Each row comes from the steps of one path. Every step used is in the known rows, and no mark comes twice. Write the path behind each row, first mark first.
Known rows:
W > U > B > M: [ 0.33 -0.30  0.02  0.21 -0.22  0.17 -0.38  0.17  0.27 -0.21 -0.29  0.29
 -0.16 -0.20 -0.24 -0.66  0.37 -0.47  0.06  0.04  0.01  0.06]
M > B: [ 0.20  0.13 -0.28 -0.28  0.14 -0.02 -0.03  0.33 -0.12  0.05 -0.33 -0.06
 -0.07  0.06 -0.51  0.13 -0.10 -0.07  0.41 -0.08  0.07 -0.14]
G > U > B > M: [ 0.20  0.05  0.04  0.01  0.09  0.04 -0.42  0.59  0.13 -0.23  0.20  0.32
 -0.14 -0.10  0.00 -0.50  0.05 -0.30 -0.03 -0.09  0.11  0.25]
W > U > M: [ 0.35 -0.11 -0.25 -0.23 -0.07  0.45 -0.11  0.19 -0.09 -0.53 -0.48  0.01
 -0.35 -0.11 -0.62 -0.21  0.42 -0.33  0.33  0.01 -0.10 -0.11]
U > A > B: [-0.14 -0.03 -0.05 -0.32  0.06 -0.23 -0.48  0.15 -0.13 -0.04  0.03 -0.25
 -0.20  0.52 -0.18 -0.16  0.11  0.22  0.51  0.25  0.24  0.24]
G > U > A: [-0.25  0.12 -0.34 -0.49  0.23 -0.33 -0.44  0.46 -0.17 -0.35  0.19 -0.14
 -0.08  0.28 -0.16 -0.31  0.12  0.30  0.45 -0.13  0.18  0.07]
A > U > M > B: [ 0.09  0.38  0.19 -0.42  0.00  0.73 -0.07  0.55 -0.24 -0.21 -0.42 -0.06
 -0.26  0.17 -0.37  0.01  0.15 -0.34  0.55  0.09 -0.26 -0.24]
M > B > A: [ 0.03  0.39 -0.01 -0.41 -0.04 -0.34 -0.47  0.10 -0.14  0.24 -0.10  0.20
  0.13  0.23 -0.25  0.14 -0.03 -0.11  0.35 -0.11 -0.02 -0.08]
G > U > M > B > A: [-0.06  0.70  0.12 -0.77  0.31  0.17 -0.39  0.36 -0.43 -0.29  0.35  0.29
 -0.10  0.06 -0.17  0.11  0.12 -0.19  0.17 -0.37  0.05  0.07]
W > U > A > B > M: [-0.12 -0.18  0.08 -0.23 -0.01 -0.04 -0.72 -0.08 -0.03 -0.27  0.07 -0.16
 -0.12  0.17 -0.20 -0.41  0.42 -0.19  0.29  0.13  0.25  0.48]
M > U: [ 0.05 -0.10 -0.01  0.05 -0.18 -0.25 -0.21  0.36  0.13  0.04 -0.23 -0.26
 -0.10  0.18 -0.19  0.15 -0.28 -0.16  0.62  0.14 -0.32 -0.01]
B > U: [ 0.18 -0.06 -0.10 -0.02 -0.14 -0.01 -0.16  0.63  0.37  0.17 -0.55 -0.01
 -0.05  0.15  0.07 -0.21 -0.11  0.04  0.73  0.19 -0.38 -0.05]
B > M: [ 0.23 -0.04 -0.15  0.17 -0.17 -0.03 -0.55  0.49  0.19  0.19 -0.30  0.08
  0.00 -0.08 -0.36 -0.08 -0.14 -0.33  0.39  0.18  0.03  0.22]
W > U: [ 0.28 -0.27 -0.40 -0.09 -0.16 -0.04 -0.11  0.06  0.02 -0.35 -0.60 -0.10
 -0.24 -0.03 -0.54 -0.31  0.32 -0.19  0.26  0.03 -0.24 -0.10]
B > A > U: [-0.09  0.29  0.23 -0.20 -0.46 -0.17 -0.63  0.22  0.00  0.06 -0.49  0.15
  0.00  0.49  0.10 -0.31  0.16 -0.22  0.46  0.30 -0.61 -0.06]
G > U > W: [ 0.21 -0.10 -0.58 -0.16  0.18 -0.32 -0.32  0.24 -0.27 -0.63 -0.18 -0.11
 -0.22 -0.07  0.10 -0.17  0.15 -0.01  0.32  0.06  0.14  0.19]
M > B > U > A: [-0.24  0.19  0.01 -0.48  0.18 -0.09 -0.30  0.52  0.16  0.17 -0.11 -0.06
  0.17  0.27  0.06 -0.13  0.02  0.41  0.91 -0.04  0.06 -0.20]
B > A: [ 0.07  0.16 -0.08 -0.17 -0.25 -0.43 -0.61  0.12  0.01  0.22 -0.26  0.20
  0.05  0.32 -0.11 -0.08  0.03 -0.08  0.39  0.14 -0.17  0.01]
M > B > A > U: [-0.18  0.50  0.29 -0.41 -0.22 -0.09 -0.49  0.20 -0.19  0.10 -0.33  0.14
  0.08  0.42 -0.03 -0.10  0.14 -0.23  0.40  0.07 -0.41 -0.13]

Write each row's path:
[ 0.26  0.00 -0.22 -0.20  0.10 -0.04 -0.15  0.34  0.09 -0.08 -0.51 -0.06
  0.03 -0.07  0.33  0.00  0.02  0.04  0.78  0.14  0.04 -0.07]
M > B > U > W
[ 0.17  0.23 -0.23 -0.41  0.22  0.35 -0.16  0.63 -0.24 -0.52  0.03  0.05
 -0.34 -0.01 -0.34 -0.08  0.08 -0.16  0.24 -0.11  0.01  0.08]
G > U > M
[-0.03  0.06  0.41  0.05 -0.34 -0.47 -0.52  0.14  0.23  0.15  0.12  0.24
  0.00  0.40  0.32 -0.28 -0.07 -0.24  0.41  0.11 -0.31 -0.09]
M > U > B > A
[-0.28 -0.06  0.02 -0.15 -0.08 -0.43 -0.51  0.31  0.08  0.01  0.06 -0.31
  0.01  0.39 -0.12 -0.02 -0.13  0.14  0.87  0.14 -0.04 -0.06]
M > U > A
[-0.15  0.00  0.13 -0.15  0.04 -0.09 -0.81  0.27 -0.01  0.13  0.21 -0.09
 -0.03  0.34 -0.06 -0.16  0.05 -0.04  0.47  0.28  0.37  0.52]
U > A > B > M
[ 0.33 -0.21 -0.29  0.05 -0.11 -0.16 -0.32  0.38  0.25 -0.16 -0.62 -0.04
 -0.05  0.02  0.48 -0.22  0.10  0.06  0.85  0.39 -0.12  0.04]
B > U > W
[ 0.12 -0.16  0.22  0.14 -0.20 -0.14 -0.13  0.36  0.24 -0.05 -0.09  0.01
 -0.16  0.22  0.02 -0.22 -0.14 -0.18  0.47  0.13 -0.20 -0.14]
M > U > B
[ 0.14 -0.06  0.19 -0.10 -0.06  0.09 -0.17  0.45  0.25  0.12 -0.33 -0.10
 -0.22  0.31  0.24 -0.16 -0.09 -0.01  0.52  0.29 -0.28  0.26]
A > B > U
[ 0.13  0.11  0.08 -0.05 -0.29 -0.33 -0.49  0.12  0.14  0.14 -0.11  0.47
 -0.03  0.36  0.10 -0.44  0.16 -0.12  0.24  0.11 -0.07 -0.08]
U > B > A
[-0.02  0.33  0.10 -0.32 -0.20 -0.23 -0.60 -0.04 -0.30 -0.17 -0.40  0.08
  0.06  0.28  0.40 -0.13  0.29 -0.21  0.56  0.25 -0.17 -0.04]
M > B > A > U > W
[ 0.13  0.42 -0.15 -0.64  0.45  0.46 -0.02  0.57 -0.43 -0.48  0.15  0.01
 -0.26 -0.13 -0.48  0.13  0.02 -0.14  0.21 -0.36  0.16 -0.01]
G > U > M > B
[ 0.04  0.14 -0.02 -0.10 -0.44 -0.35 -0.76  0.02 -0.17 -0.22 -0.55  0.06
  0.00  0.38  0.51 -0.33  0.37 -0.25  0.60  0.46 -0.32  0.03]
B > A > U > W
[-0.07 -0.23 -0.36 -0.31 -0.05 -0.24 -0.41  0.00 -0.07 -0.37 -0.31 -0.16
 -0.07  0.18 -0.44 -0.45  0.47  0.13  0.51  0.05  0.05 -0.13]
W > U > A
[ 0.31 -0.06  0.06  0.25 -0.18  0.07 -0.47  0.47  0.31  0.14 -0.18  0.33
 -0.06 -0.02 -0.12 -0.41  0.00 -0.31  0.24  0.17  0.12  0.09]
U > B > M
[ 0.00  0.26  0.09 -0.29 -0.03 -0.36 -0.48  0.31 -0.06 -0.22  0.23  0.47
 -0.12  0.27  0.24 -0.54  0.15 -0.07 -0.02 -0.15 -0.09  0.05]
G > U > B > A
[ 0.14  0.36  0.08 -0.60  0.03  0.24 -0.36 -0.12 -0.30 -0.29 -0.16  0.23
 -0.09 -0.02 -0.44 -0.03  0.43 -0.37  0.28 -0.25 -0.06 -0.16]
W > U > M > B > A
[ 0.27 -0.20 -0.06 -0.06 -0.04 -0.06 -0.29  0.19  0.13 -0.18 -0.43 -0.16
 -0.24  0.20  0.62 -0.16  0.13 -0.01  0.65  0.47 -0.06  0.34]
A > B > U > W
